Each row comes from the steps of one path. Every step used is in the known rows, and no mark comes twice. Write the path behind each row, first mark first.
Known rows
H > Z > W: [ 3.39 -4.42  4.17  1.05 -2.18 -0.98  1.79  1.98 -2.00  3.94 -3.34 -0.86
  3.26 -1.32  5.44  1.02  1.46 -3.52  1.28  1.26  2.29 -3.99 -0.08]
M > Z > W > P: [ 1.72 -2.59  2.29 -0.05 -1.12  1.73  0.58  2.54  1.08  3.99 -5.05  0.40
  1.32  0.78  4.73  3.06 -3.05 -3.82  4.38  1.06  0.12 -4.24  1.04]
F > Z > W: [ 3.51 -4.46  4.10  0.81 -1.36  1.00  3.38  1.36  0.24  3.18 -2.61  0.17
  2.18 -0.75  6.02 -2.32 -0.62 -2.94  0.75  1.12  0.09 -3.18  0.56]
F > P > K: [ 0.27 -0.96  1.79  2.99 -0.38  1.10  2.20 -2.06  2.71 -1.22 -3.03  0.17
  0.98  0.39  2.02 -3.74  5.56  1.00 -0.32  2.42 -1.90 -4.05  1.34]
H > Z > K: [ 5.12 -4.27  3.87  1.37 -0.10  1.49  0.46  0.54  1.11  0.57 -3.45 -1.14
  4.72  0.91  6.10  0.37  4.19 -1.07 -0.31 -0.63  2.98 -3.06 -0.20]
M > Z > X: [ 2.50 -3.13  1.67  0.05  0.13  2.93 -1.73  0.29  0.05  3.24 -0.50  0.80
  4.43 -0.27  4.25  1.22 -0.97 -3.56  3.83 -0.17  0.78 -1.80  1.85]
M > Z > W > P > F: [ 1.09 -1.37  2.59  0.14 -1.77  0.13 -2.38  1.55  1.55  2.26 -1.88  0.54
  3.35  0.51  3.17  0.93 -2.16 -3.58  3.15  3.15 -1.30 -5.09  0.87]
N > H > Z > X > P: [ 4.89 -2.68  2.58  0.81 -1.37 -1.50 -0.44  4.56 -3.06  4.76 -4.39 -2.14
  4.15  0.56  6.49 -1.54 -0.59  0.41  2.89  2.03  3.20 -3.20  2.65]
H > Z > X > P: [ 4.59 -3.16  2.56  1.75 -1.51 -2.10 -1.40  2.36 -2.13  3.97 -2.74 -1.57
  3.04  1.54  6.75 -0.88  0.63 -0.43  2.32  2.93  2.91 -3.17  0.28]
W > P > K: [ 0.47  0.29  1.68  1.94  0.49  0.74  0.37  1.35  1.81  0.24 -5.54 -0.60
  1.19  4.45  3.89 -2.82  3.81  0.33  0.19  2.17 -1.91 -4.68  1.96]
W > P > M > Z > K: [ 0.84 -2.24  2.05  1.04  1.34  2.13 -2.53 -0.26  4.03 -0.54 -4.90  0.31
  2.58  1.66  2.72 -0.08  0.07 -0.74  2.19  1.46  0.11 -1.65  0.99]
M > Z: [ 2.47 -1.48  2.05  0.69  0.31  4.23  0.48  0.04  2.19  2.05 -1.21  0.18
  3.15 -0.03  3.30 -0.41  1.42 -3.33  3.38 -0.23  0.36 -2.34  0.85]
H > Z: [ 4.28 -2.24  3.88  2.46  0.20  1.02  1.26  0.53  0.06  2.45 -3.08 -0.79
  3.93  0.88  4.83 -1.47  4.72 -2.44  0.35  0.89  1.89 -2.78 -0.12]
N > H > Z > K: [ 5.03 -3.51  4.41  0.66  0.08  1.81  1.72  2.60  0.77  1.35 -4.71 -1.82
  5.76 -0.20  5.89 -0.09  3.21  0.25 -0.01 -1.61  3.71 -3.11  2.00]
W > P: [ 1.82 -1.57  1.87  2.54  1.79  1.97  1.15  2.47  2.16  1.49 -6.17  0.27
  2.37  4.84  5.16 -1.10  2.19 -1.43  0.65  0.57 -0.37 -2.92  2.87]
N > H: [ 2.01 -1.31  2.18  0.80  1.15  3.44  2.29  2.99  0.72  1.92 -4.02 -0.95
  4.64  0.96  3.90 -2.68  2.24 -0.67  0.81 -0.83  0.91 -1.87  4.39]
H > Z > W > P > F: [ 3.15 -2.28  4.57  1.98 -1.97 -2.97 -1.03  2.19 -0.37  2.33 -4.10 -0.31
  4.26  1.25  4.16 -0.19  1.19 -2.43  0.35  4.14  0.02 -5.83  0.00]
H > Z > X > N: [ 5.75 -3.61  3.03  2.31 -1.06 -1.70  0.06  1.91 -3.86  2.04 -2.06 -0.35
  5.31  1.83  4.62  0.22  4.10 -2.41  2.28  0.76  1.06 -2.44  0.38]
X > N: [ 3.21 -1.57  0.94  2.58  0.11  0.76  1.87  2.36 -0.70 -0.61 -1.81 -0.56
  4.29  3.09  3.54 -2.16  5.43 -1.69  1.57  0.11 -1.09 -2.02  1.26]
Z > W: [ 1.11 -3.73  2.00  0.65 -1.24  0.57  1.89  2.46 -0.73  2.63 -2.33 -0.69
  3.02 -0.16  5.07 -0.14  0.46 -2.17  1.79  0.46  0.49 -2.70  1.95]
X > N > H: [ 3.43 -0.92  1.55  1.71 -0.03  1.69  2.83  4.31 -1.61  0.33 -3.34 -1.19
  4.78  1.99  3.29 -2.99  4.15 -0.59  2.05 -0.64 -0.06 -1.65  3.30]
M > Z > W: [ 1.62 -3.01  2.29 -0.92 -1.72  2.03  0.75  1.23 -0.02  3.72 -1.25  0.02
  2.50 -2.02  4.09  1.66 -1.87 -3.95  4.42  0.20  0.71 -3.55  0.66]

Which path is each row?
[ 0.83 -1.83  2.18  1.24 -1.11 -1.30 -1.38  2.57  0.68  0.82 -3.14  0.31
  3.82  2.23  3.89 -0.87  0.30 -1.83  0.74  3.45 -1.71 -4.71  2.51]
Z > W > P > F
[ 5.76 -3.50  2.99  0.99 -0.44  0.76  2.50  3.96 -2.66  1.70 -3.27  0.54
  5.60  1.28  5.19 -3.23  0.72 -1.10  2.10  0.21 -0.39 -1.93  2.97]
F > Z > X > N > H
[-0.02 -0.44  2.25  2.17  1.03  1.65 -1.68  0.11  3.27  1.43 -4.67  0.60
  1.72  1.70  1.32 -1.82  0.31 -1.95  2.80  2.90 -0.66 -1.16  1.13]
W > P > M > Z
[ 4.22 -1.84  4.35  1.81 -0.19  1.69  2.35  2.53 -0.47  3.39 -4.86 -1.40
  4.82 -0.05  4.06 -1.96  3.37 -1.16  0.80 -0.20  2.41 -2.85  2.00]
N > H > Z
[ 0.10 -2.49  1.81  0.84 -0.04  1.05 -3.28 -1.10  0.13  2.04 -0.40  0.51
  4.17 -1.12  1.53 -1.63 -0.67 -2.49  3.90  2.17 -0.46  0.19  1.67]
P > M > Z > X
[-0.81 -2.34  2.42  0.20 -1.93 -0.07 -1.13  0.08 -0.11  2.66 -1.20 -0.44
  2.40 -3.08  1.53 -0.89 -1.54 -2.98  4.16  2.89 -0.41 -1.19  0.44]
P > M > Z > W
[ 0.69 -3.95  4.55  2.18 -0.91 -1.20  1.40  1.40  1.03  2.43 -6.50  0.74
  1.06  1.10  4.17 -3.74 -1.60 -1.72  0.81  4.53 -1.40 -2.04  1.12]
F > Z > W > P > M
[-0.17 -2.34  0.42  1.79 -0.44 -2.24 -3.25  1.85 -1.14  1.39 -1.45 -1.83
  2.71  1.48  3.51 -4.76  0.04  1.16  1.91  4.75 -0.10 -0.30  2.15]
Z > X > P > M
[ 3.74 -3.26  4.60  0.23 -2.28 -0.45  2.88  4.07 -2.76  5.09 -4.83 -1.90
  4.22 -1.97  5.05  0.41 -0.21 -1.98  1.92  0.41  2.75 -3.82  2.03]
N > H > Z > W
[ 3.53 -3.01  4.73  1.02 -1.54 -0.98  2.34  5.23 -1.97  5.17 -8.70 -0.87
  2.94  1.05  5.72  1.49 -1.37 -1.74  1.72  1.20  2.31 -4.96  2.67]
N > H > Z > W > P
[ 5.95 -1.57  3.68  2.41 -1.00  0.08  3.02  3.77 -2.59  1.70 -4.00 -1.42
  5.08  1.02  3.65 -2.05  5.06 -1.26  1.65  0.10  1.56 -2.81  0.94]
X > N > H > Z
[ 0.16 -0.94  2.20  1.61  0.37  1.94 -1.45 -1.29  2.14  1.10 -1.04 -0.36
  3.27 -1.35  0.74 -3.46  1.51 -2.38  2.83  2.26 -0.90 -0.46  0.50]
P > M > Z
[ 3.82 -1.35  4.22  2.98  0.75  1.04  0.32  0.55  4.11 -0.13 -3.07  1.48
  3.76  3.82  4.51 -5.82  2.16 -1.58 -1.26  3.54 -2.41 -3.94  0.78]
W > P > F > Z
[-0.98 -2.64  2.13  2.00 -0.64 -1.91 -0.35  2.38 -0.23  1.98 -5.76 -0.15
  1.94  1.76  2.96 -1.43 -0.26 -1.20  1.54  3.67 -1.08 -2.00  2.48]
Z > W > P > M
[ 3.78 -3.36  3.83  1.47 -0.02  0.44 -1.62 -0.56  1.10  0.77  0.99  1.03
  6.44  0.66  4.44 -5.08  1.07 -1.93 -0.66  3.02 -1.95 -2.44  1.54]
P > F > Z > X
[ 1.69  0.29  1.09  2.23 -0.69 -1.13 -2.07  1.69  1.85 -0.54  0.61 -1.77
  4.00  2.18  3.94 -5.60  3.68  0.30  0.70  4.40 -1.02 -3.22  0.93]
X > P > F
[ 3.87 -0.88  3.07  2.50 -1.18 -0.92 -0.50  0.88  2.87  0.09  0.44 -0.69
  3.48  1.57  5.22 -8.12  2.10 -0.23 -0.13  4.87 -1.47 -3.58 -0.54]
X > P > F > Z
[ 3.65 -2.51  0.67  0.64 -0.33  0.41  1.06  4.73 -3.54  1.40 -2.79 -0.55
  6.18  1.95  3.82 -1.24  2.02 -0.38  2.79 -0.44  0.10 -1.01  4.59]
Z > X > N > H
[ 1.04 -3.00  1.82  1.03 -0.55 -0.04  1.43  3.73  0.08  2.94 -6.22 -0.07
  1.72  2.87  5.79  1.27 -0.67 -2.18  1.70  1.20  0.02 -3.72  2.51]
Z > W > P
[ 1.58 -1.38  1.33  0.56 -0.99 -0.05 -1.83  2.17 -2.83  1.57 -1.31 -0.07
  5.58 -0.99  0.29 -2.03 -0.18 -1.39  5.22  1.67 -1.12  0.17  3.19]
P > M > Z > X > N > H
[ 3.31 -4.11  4.12  1.16 -0.67  0.24  3.27  2.79  1.26  3.27 -6.78  1.02
  0.96  1.91  6.88 -0.85 -1.81 -2.63  1.13  2.10 -0.23 -4.35  1.06]
F > Z > W > P
[ 3.70 -1.63  3.90  2.17  0.00  1.53  0.44 -0.73  3.10 -0.43  0.48  0.60
  5.05  0.78  3.85 -6.79  3.49 -1.98 -1.38  2.87 -2.04 -2.79  0.22]
P > F > Z
[ 4.33 -1.91  2.60  2.24 -1.99 -3.74 -4.17  1.67 -1.63  2.04  0.34 -1.68
  5.27  0.82  4.85 -3.33  1.87 -0.42  1.08  4.90  0.89 -3.96 -0.14]
H > Z > X > P > F
[ 2.21 -1.18  0.47  1.42 -1.06 -2.49 -4.19  1.96 -0.17  0.54  0.98 -1.34
  5.13  2.06  4.57 -4.16  1.27  0.29  1.23  4.19 -0.97 -2.98  2.19]
Z > X > P > F
[ 2.85 -1.26  2.60  1.60 -2.61 -3.76 -2.01  1.31 -2.89  2.73 -2.23 -2.80
  2.12  1.43  5.77 -2.78  1.89  1.20  1.79  4.37  1.08 -4.71 -0.10]
H > Z > X > P > K
[ 0.10  0.14  1.20  1.70 -0.87 -0.12 -2.51  0.13  1.73  1.51 -1.16 -1.67
  0.87 -0.38  2.11 -4.74  0.52 -0.51  3.73  4.45  0.19 -0.74 -0.25]
X > P > M > Z
[ 5.39 -2.24  3.33  1.09 -1.21 -0.87 -0.03  2.95 -1.76 -0.01 -0.10  0.62
  7.77  0.67  3.40 -5.59  1.87 -1.00  1.07  2.41 -2.21 -2.54  2.64]
P > F > Z > X > N > H
[ 0.18 -0.72  2.14 -0.62 -2.36  0.24 -0.10  1.56  0.71  3.04 -4.40 -0.08
 -0.03  0.36  3.89  1.44 -1.93 -2.19  4.09  2.79 -1.06 -6.05  0.75]
M > Z > W > P > K
[ 1.75 -2.36  4.16  0.87 -2.06 -0.97  2.41  1.39  0.84  2.11 -5.70  0.28
  0.03  1.98  6.06 -2.76 -0.66 -0.75  0.84  3.87 -1.79 -5.84  0.63]
F > Z > W > P > K
[ 4.54 -1.30  3.19  1.28 -2.24 -3.06 -3.15  3.64 -2.13  2.77 -1.01 -2.14
  6.69 -0.03  4.49 -3.62  0.61  0.74  1.47  4.08  1.57 -3.89  2.15]
N > H > Z > X > P > F
[ 0.88 -1.92  1.20  0.70 -0.98  0.43 -3.27 -0.12  2.92 -0.40 -0.99 -1.70
  1.92 -0.36  3.67 -2.85  0.28  0.72  3.00  2.77  1.51 -1.42 -0.39]
X > P > M > Z > K
[-0.65 -1.53  1.02  0.43 -3.30 -2.20 -2.06  1.42 -0.18  3.01 -1.36 -1.79
  0.50 -2.22  2.96 -2.37 -3.02 -1.40  5.20  4.94  0.38 -2.02 -0.19]
X > P > M > Z > W
[ 1.22 -3.44  4.50  2.71 -2.04 -3.46 -0.40  2.05 -1.36  3.43 -6.99 -0.62
  1.76  0.83  3.21 -0.44  0.47 -1.72  1.35  4.27  0.86 -3.08  0.09]
H > Z > W > P > M
